In the rows, zero is written as 128.
Known rows, with every step that occurs
belu, linim, nobova, kigav, teba, zeves, bove: [ 98 141 194  96 152 145 135 128 101 120 122 109  99 140 137 137 151 151
 187 106 206  77 136  65 161 119 102 167 143 116 153 121 153 122  41]
mabub, belu, kigav, teba, bizu, sibud: [200 115 124 125 172 136 115 114 100 145 142  86 154 120  82 134  95  91
  94 138  83 125 128 176 108 134 139 153 127 121  94 120 183 123 174]
bizu, belu, kigav: [148 125 126 132 106 105 138  94 145 105 111  82 190 108 173 123  61  97
 136 157 107 139 112 128 129 169 135 128 131  99  96 106 128 100 171]
teba, zeves, bove, linim, nobova: [ 59 148 123 156 121 135 167 152 124 181 184 139 103 169 164 126 100 174
 127  53 141 126 183 109 190  51  81 111 119 116 124 146 127 123  80]
sibud, bizu, nobova, linim: [123  91  83 125  97 108 136  92 119 116 110 169 128 119 118 104 132  95
 149 164 132 162  90  83 147 121  81 166 181 110 115 134 115 131 105]
mabub, belu, linim, nobova: [175 142 144  89 135 158 147  81  83 180 112  82 156  91 156 167 106 126
 123 118  99 135  95 151 136 137 104 126 147 133 118 100 171 154 108]
belu, kigav, teba, bizu, nobova: [145 112 127 107 173 135  92 126 123  94 122  85  94 128  98 154 132 119
 157 163 139 120  88 109 128 174 140 150 120  81 131 132 150  81 115]
teba, zeves, bove, linim: [ 78 140 117 171  97 141 169 137 144 197 195 141 119 172 149 126  83 169
 121  52 117 136 200 129 183  31  70 117 131  81 124 159 133 123 104]
kigav, teba, linim: [188  94 149 193  97 154 126 122  90 138 138 141  81 151 110 141 115 175
 102  87 122 160 125 157 104 122  99 139 148  94 188 134 133 117 161]
mabub, teba: [201 159 104 160  98 106  81 131  79 169 122 151 145 121  83 135 162 152
 129 112 121 203 120 135 144 122  66 124 116 115 178 146 153  90 163]
kigav, nobova, bizu, belu, linim: [ 89 137 156 131 127 135 120  58 123 114 101 112 114 117 159 149 129  98
 149 198  79 146  91 148 100 112 206 115 128 161 130 108  61 162 166]
teba, bizu, belu, linim: [ 88 117 112 125 131 135 101  80 150 143 130 101 139 104 138 127 118  64
  74 182 111 168 146 148 133 117 100 105 118  58 130 113  98 117 123]
belu, linim, nobova, bizu: [116 131 176  87 163 142 109  84  72 136  77 115 125 117 152 159 170 116
 133 161 153 131  74 106 160 159 127 129 141  90 151 118 112 138  64]
sibud, bizu, belu: [113 117  74 143  83  76 135  87 107 127 127 161 184 121 137  82  77  80
  95 155  98 190  99 147 161 120  90 148 130 138 118 128  82 139 168]
zeves, daforir, bizu, nobova, linim, belu: [165 108  97  91 143  82 160  89 179 129 126 126 121 126 140 145 130 151
 148 125 142 113 121 125 136 123 123 109 150 143 137 105 138 110 128]
lipi, daforir, bizu, belu, kigav: [149 117 146 116  89 102 117  89 160 115 102 126 186 100 132 109 125  89
 102 178 142 168 110 170 121 171 152 137 104 151 128 176 101 135 150]
mabub, nobova, linim: [197  98 117 137  95 126 111 107 131 134  97 147 125  78 116 103 180 109
 175 118 134 162  96  98  89  84  67 100 168 122 155 119 162 125 128]
teba, kigav, belu, linim, nobova, bizu, daforir: [ 83 188 142 116 115 180 102 180 156 125  96  86 174 129 161 120 186 102
  50 137 132 110 155 139  80 148 143 141  91 102  78  90 147 101 127]
lipi, daforir: [195  99 154 134  89 121 158 107 140 129  92 150 184 128 120 145 155 168
 113 131 139 199 149 183 118 138 139 134 134 135 170 202 122 137 129]
kigav, belu, linim: [129 140 147 126 128 186 122 103 122 174 133  99 191 112 122 155  91 128
 112 123  93 123 120 168 127 133 123 121 152  72 132 104 127 155 129]
zeves, daforir, bizu, nobova, kigav: [146  86 133  90 168  80 157  87 186 129  75 117 130 135 139 157 139 154
 139 123 144 124 110 112 152 107 109 147 146 111 113 123 139  86 115]
lipi, daforir, bizu, nobova, linim: [156  95 150 121  94 122 120  83 161 126  79 145 125 105 116 128 175 122
 131 169 164 172 115 142 101 143 134 138 154 145 139 174 107 137 105]
zeves, bove, linim, belu, kigav, teba, bizu: [123 149 113 118 125 171 150 160 141 126 226 147 107 160 126 113  67 110
 143  87 109  79 181 116 179 123 126 104 117 164 119 115 132 166 124]
daforir, bizu: [112 109 125 124 156  84  76  68  95 190  69 124 134 119  83 122 129 125
  80 132 102 182  66 161 125 106  79 104 122 105 129 124  82 120 118]
kigav, nobova: [108 113 131 126 150 125 132  70 108 136  81 114 125 128 111 158 130 171
 157 136  82 164  95 144  98  97 169 112 133 167 152 124  90 139 125]
linim, belu, kigav: [183 152  93  82 152  98 134 149 109 128 155 111 184 139 115 116  94 156
 137 142 126 109 123 143 111 187 157 103 104 130 117 103 136 117 136]
bove, linim, belu: [159 115  84 137 105 157 135 142 125 157 189 142 134 149 146 127  54 165
  93 105  98 129 152 147 170 141 139  92 151 122 134 120 108 157 122]
mabub, belu, kigav, nobova, linim: [181 116 143 102 120 153 155 105 137 134 141  95 169  72 122 146  85 109
 156 152  54 107  97 122  89 126 153 122 144 149  97 125 187 164 164]
nobova, kigav, teba, zeves, daforir, bizu, belu: [139  98 171 155 126  69 125 161 170 112 140 125 101 148 116 114 111 171
 126 117 171 111 152 121 122  78 118 155 126 120 142 141 133  92 162]
kigav, belu, linim, nobova, bizu, daforir: [114 152 158 115 140 171 117 139 110 134 104 100 163 108 155 153 144 123
 106 151 111 118 112 158 125 146 165 111 111 106 113  97 111 126 119]
kigav, nobova, linim, belu: [132 115 123 120 122 125 139 111 127 108 140 142 115 111 103 123 127 159
 176 157 104 119 127 114  65 110 186  85 149 200 161 107 103 172 132]
zeves, teba, bizu, daforir: [116 143  74 160 143 114 152 154 110 130  87 146 101 133 115 131 199 114
 128  70 120 159 178 196 140 110  83 109  76  84 120 171 148  79 128]
daforir, bizu, nobova, kigav, belu, linim, bove: [ 58 125 152  96 184 117  80 120 142 152  82 117 108 120 104 135 136 104
 128 159 151 105 101 104 119 118 118 137 138 130  81  82  81 131  86]
daforir, bizu, belu, linim, nobova, kigav, teba, zeves: [ 68 139 157 125 136  93  66  98 112 139 114  91  88 112 136 100 115 101
 117 158 180 114  86 114 133 126 111 141 117 130 128  96  89 114 106]
bove, linim, belu, kigav, teba, bizu: [150 116  86 119 130 170 103 172 133 119 226 132 107 140 118 120  65 129
  99 138 113  94 140 125 174 173 161 106 122 108 139 133 130 148 119]

Rows
[146 100  61 131  79  81 138 104 108 126  86 158 182 124 105  95 141 120
  97 146  91 200 118 155 161  98  95 165 107 100 122 165 114  78 128] | sibud, bizu, daforir
[ 66 205 108 169 122 133 152 157 124 107  97 136 101 149 168 112 183  87
 141  74 128 114 156 171  87 140 139 133  95 180  92 126 133 145 188] | zeves, teba, kigav, nobova, bizu, belu
[139 162 114 177 101 130 143 165 107 160 228 136  64 186 121 128  78 201
 153  51 140 114 184 163 151  75 123 117 122 161 172 132 127 132 146] | kigav, teba, zeves, bove, linim, belu
[135 122  88 105 124 174 132 141 137 120 199 123 136 134 144 126  54 142
 134 138  94  85 126 112 167 170 191 110 134 140 122 123 122 162 111] | bove, linim, belu, kigav, nobova
[216 131 150 131 114 150 145 164 103 114 138  98 122 102 156 146 121 118
 102 140  84 117 103 156 101 155 157 137  92 136  91 121 187 108 186] | mabub, belu, kigav, teba, linim, nobova, bizu, daforir
[ 74 196 112 157 143 138 148 162 109 122  88 147  97 156 137 122 208 108
 141  61 130 116 147 166  93 132 127 137  96 162 107 145 145 145 159] | zeves, teba, kigav, nobova, bizu
[127 127 163 144 142 121 150 147 150 118 104 104  60 176 142 148 135 184
 203 102 182 111 161  90 105  90 115 170 163 131  91 102 137  76 109] | bizu, nobova, kigav, teba, zeves, bove
[114 110  93  95 167 132 106 145 164 107 145 118  96 115 112 124 156  95
 125 196 144 121 141  89  93 148 127  98 130  80  99 103 129 103  93] | teba, bizu, nobova, linim, belu, kigav
[ 97 159 112 118 104 145 120 155 167 108 128 118 137 129 116  95 167 134
 108 135 129 109 164 100  33 121 154 120 128 178 123  97 141 142 133] | teba, kigav, nobova, linim, belu
[102 160  96 146 113 102  62 179 141  93 189 171 111  81  81 107 167  62
 135 188 126 151 156  76 131 117 124  97  76 169 170 140 129 124 170] | mabub, teba, bizu, belu, kigav, nobova, linim, bove
[ 94 146 147 127 146 158 125 139 122 164 148 131 182 117 111 160  94 134
 115 112 100 118 149 160 141 114 132 103 135 120 149 107 106 173 126] | kigav, belu, linim, bove
[153 213  96 165  86 149  64 200 124 165 150 134 174 128  93 109 172 124
  71  98 125 166 158 137  95 133  76 134  90 129 132 116 175 100 190] | mabub, teba, kigav, belu
[107 109 102 136 127  79 154 109 182 170 152 121 102 138 137 142 142 177
 130 108 158 132 149 119 147  52  87 127 137  63 147 156 150  78 109] | teba, zeves, daforir, bizu, nobova, linim
[ 73 149 132 141 163 136  98 117 134 122  67 114 143 170 110 104 198  99
  62 149 115 141 155 140  52 104 176 161 119 152  86 104 107 120 149] | teba, kigav, nobova, bizu, sibud
[103 110 160 116  92  95 122 113 178  76 126 161 154  81 116 105 139  81
 140 193 146 136 131 129 108 144 191 121 107 222 154 180  85 177 143] | lipi, daforir, bizu, belu, kigav, nobova, linim, bove
[186 123 138 102 101 120 108 123 153  89 132 133 110 112 106 117 158 123
 164 182 187 120 110 139  92 195 179 143 132 185 147 160 124 139 122] | lipi, daforir, bizu, nobova, linim, belu, kigav, teba
[129  93 151  99 136 143 130  98 143  83 112 110 152  89 104 133 123 115
 194 173 107  95  85  64 107 149 165 136 150 109 135 145 153 136 110] | belu, kigav, nobova, linim
[ 91 122 146 156 124 151 108 171 115 100 183 127  70 137 195 133  84 126
 107 141 142 103 102  96 198 156 171 118 123 123 128 139 105 138 122] | bove, linim, nobova, bizu, belu, kigav, teba, zeves
[145 126  90 116 108 166 130 158 149 101 184 127 128 134 155 124  89 130
 123 168  80  91 138 129 157 159 221 110 108 132 100 131 114 133 133] | bove, linim, belu, kigav, nobova, bizu, daforir
[167 109 100  70 152  87 158  97 188 111 134 114 136 118 140 141 125 132
 164 142 147  85 108 102 146 150 135 124 141 126 123 110 160 104 122] | zeves, daforir, bizu, nobova, linim, belu, kigav
[105 141 109 194 131 127 191 179  86 144 135 206  96 152 132 130 156 133
 130  14 138 127 188 163 147 116  62 115 111 122 152 163 141 150 144] | zeves, teba, linim, bove
[109 124  82 122  75 108 131  57 109 131 135 144 187 109 143  89  81  54
 113 169 111 165  96 132 181 134  88 172 146 105 128 128  99 145 138] | sibud, bizu, belu, linim
[ 83 114 133 118 121 100  83  65 145 114 105 101 136  77 124  95  93  57
 133 193 104 119  64 105 104 141 141 112 128 144 102 102  91 139 148] | daforir, bizu, belu, kigav, nobova, linim
[ 63 215 106 152 136 161 154 200 120 142 132 146 143 144 130 125 168 101
 129  23 150  82 193 168 126 143  87 137 104 141 117 130 171 158 140] | zeves, teba, kigav, belu, linim, bove
[183  77 197 147 139 105 118 155 121 103  87 134 115 145  85 130 127 183
 142 116 151 133 129 110 102 115 116 155 157 118 148 138 133 111 137] | nobova, kigav, teba
[111 186  96 160 125 133 157 164 110 142  86 136 129 157 135 116 183 123
 127  21 149 127 167 167 114 144  63 144 114 114 109 146 180 116 142] | zeves, teba, kigav
[200 116 133 115 128 155 126 133 140 124 158  86 108  86 117 154  99  98
 145 155  92 110 107 128  95 143 127 132 146 120  97 116 198 130 164] | mabub, belu, kigav, teba, bizu, nobova, linim
[ 97 113 110  99 130 142 128 119 133 120 115 146 159 128 121 107 120  86
 141 173 144 121  97  88 152 137 104 197 163  98  77 114 115 136  97] | sibud, bizu, nobova, kigav, belu, linim
[ 76 126 135 108 145  74 147 124 173 147 149 107 130 132 165 125 131 153
 114 123 188 103 146 104 172  80 103 143 106  84 140 140 141  85  95] | teba, zeves, daforir, bizu, belu, linim, nobova, kigav
[140 135 107 194 115 155 187 144  87 154 120 175 104 147 144 125 152 130
 126  24 132 134 158 171 134 135  52 130 129  75 134 159 163 133 146] | zeves, teba, linim
[163 103 158 173 126 146 124 140  66 117 125 138  60 147 130 141 134 181
 108  87 153 147 104 131 112 147 112 129 134 138 189 118 126 119 128] | kigav, teba, linim, nobova
[132 115  96 122 159 166 118 133 120 113 184 135 138 161 128 108  79 105
 106 162 101  80 143 127 159 164 224 130 141 139  94 117 103 163 128] | bove, linim, belu, kigav, nobova, bizu, sibud
[103 159 130 110 126 170 169 141 141 122 201 155 125 158 155 119  75 105
 164 110  83  74 160 109 166 118 173 101 120 194  91 111 108 190 136] | zeves, bove, linim, belu, kigav, nobova, bizu
[122 125 153  81 155 149 122  68  75 140  76  94 139 111 147 160 148 138
 151 132 162 129  83  99 166 164 106 138 154  91 163 113 134 124  39] | belu, linim, nobova
[112 123 171 116 187  87 113 139  60 123  62 144 109 137 150 147 176 151
  99 146 138 168  70 123 130 143 142  85 107 156 131 115  76 132 109] | linim, nobova, bizu
[152  93 184 162 134  94 117 180 129 125 124 133 100 158  88 123 131 204
 133 108 168 130 154 114 105  79 109 157 139  92 150 155 139  92 130] | nobova, kigav, teba, zeves
[106  96 151 139 143 156 116 144  97 130 124 154  95 135 173 147 113 137
  82 128 116 142  93 103 195 143 141  97 145 121 129 138  88 159  92] | bove, linim, nobova, bizu
[118 159 116 115 103 167 175 147 156 107 183 142 129 153 164 118  92 112
 166 116  77  79 180 119 162 110 187 109 103 187  79 115 117 149 138] | zeves, bove, linim, belu, kigav, nobova, bizu, daforir
[161 135 127 113  97 112 109 141 159 109 161 131  96 123 107 112 162 140
 157 175 201 118 131 141  95 166 173 145 117 164 149 173 129 124 116] | lipi, daforir, bizu, nobova, linim, belu, kigav, teba, zeves
[188 112 149 120 142 124 110 117 100 102 116  94 139 126  97 148 104 147
 168 129 125 120  79 123 138 176 136 155 135  92 155 144 162  99 137] | belu, kigav, teba
[101 111 191 106 192 116 127 194 106 105  77 129 153 126 135 129 137 170
 110 122 162 113 108  90 108 146 136 106 121 167 101  93 109 136  95] | linim, nobova, kigav, belu
[ 79 157 118 122 127 146 115 122 151 130  81  97 145 143 123 124 169 143
  95 119 111 146 139 124  58 112 140 142 114 151 115 111 131 117 126] | teba, kigav, nobova
[134  83 142 121 161  87 158 134 182 107 121 154  82 147 129 156 142 158
 130 101 161 105 141 106 150  98 116 148 133 146 149 126 131 103 131] | zeves, daforir, bizu, nobova, kigav, teba, linim, bove
[129  77 158 153 113  86 141 151 135 117 123 192 132 104  90 129 133 144
 139 116 123 146 168  86 121  78  93  85 169 139 182 147 116 160 118] | nobova, linim, bove
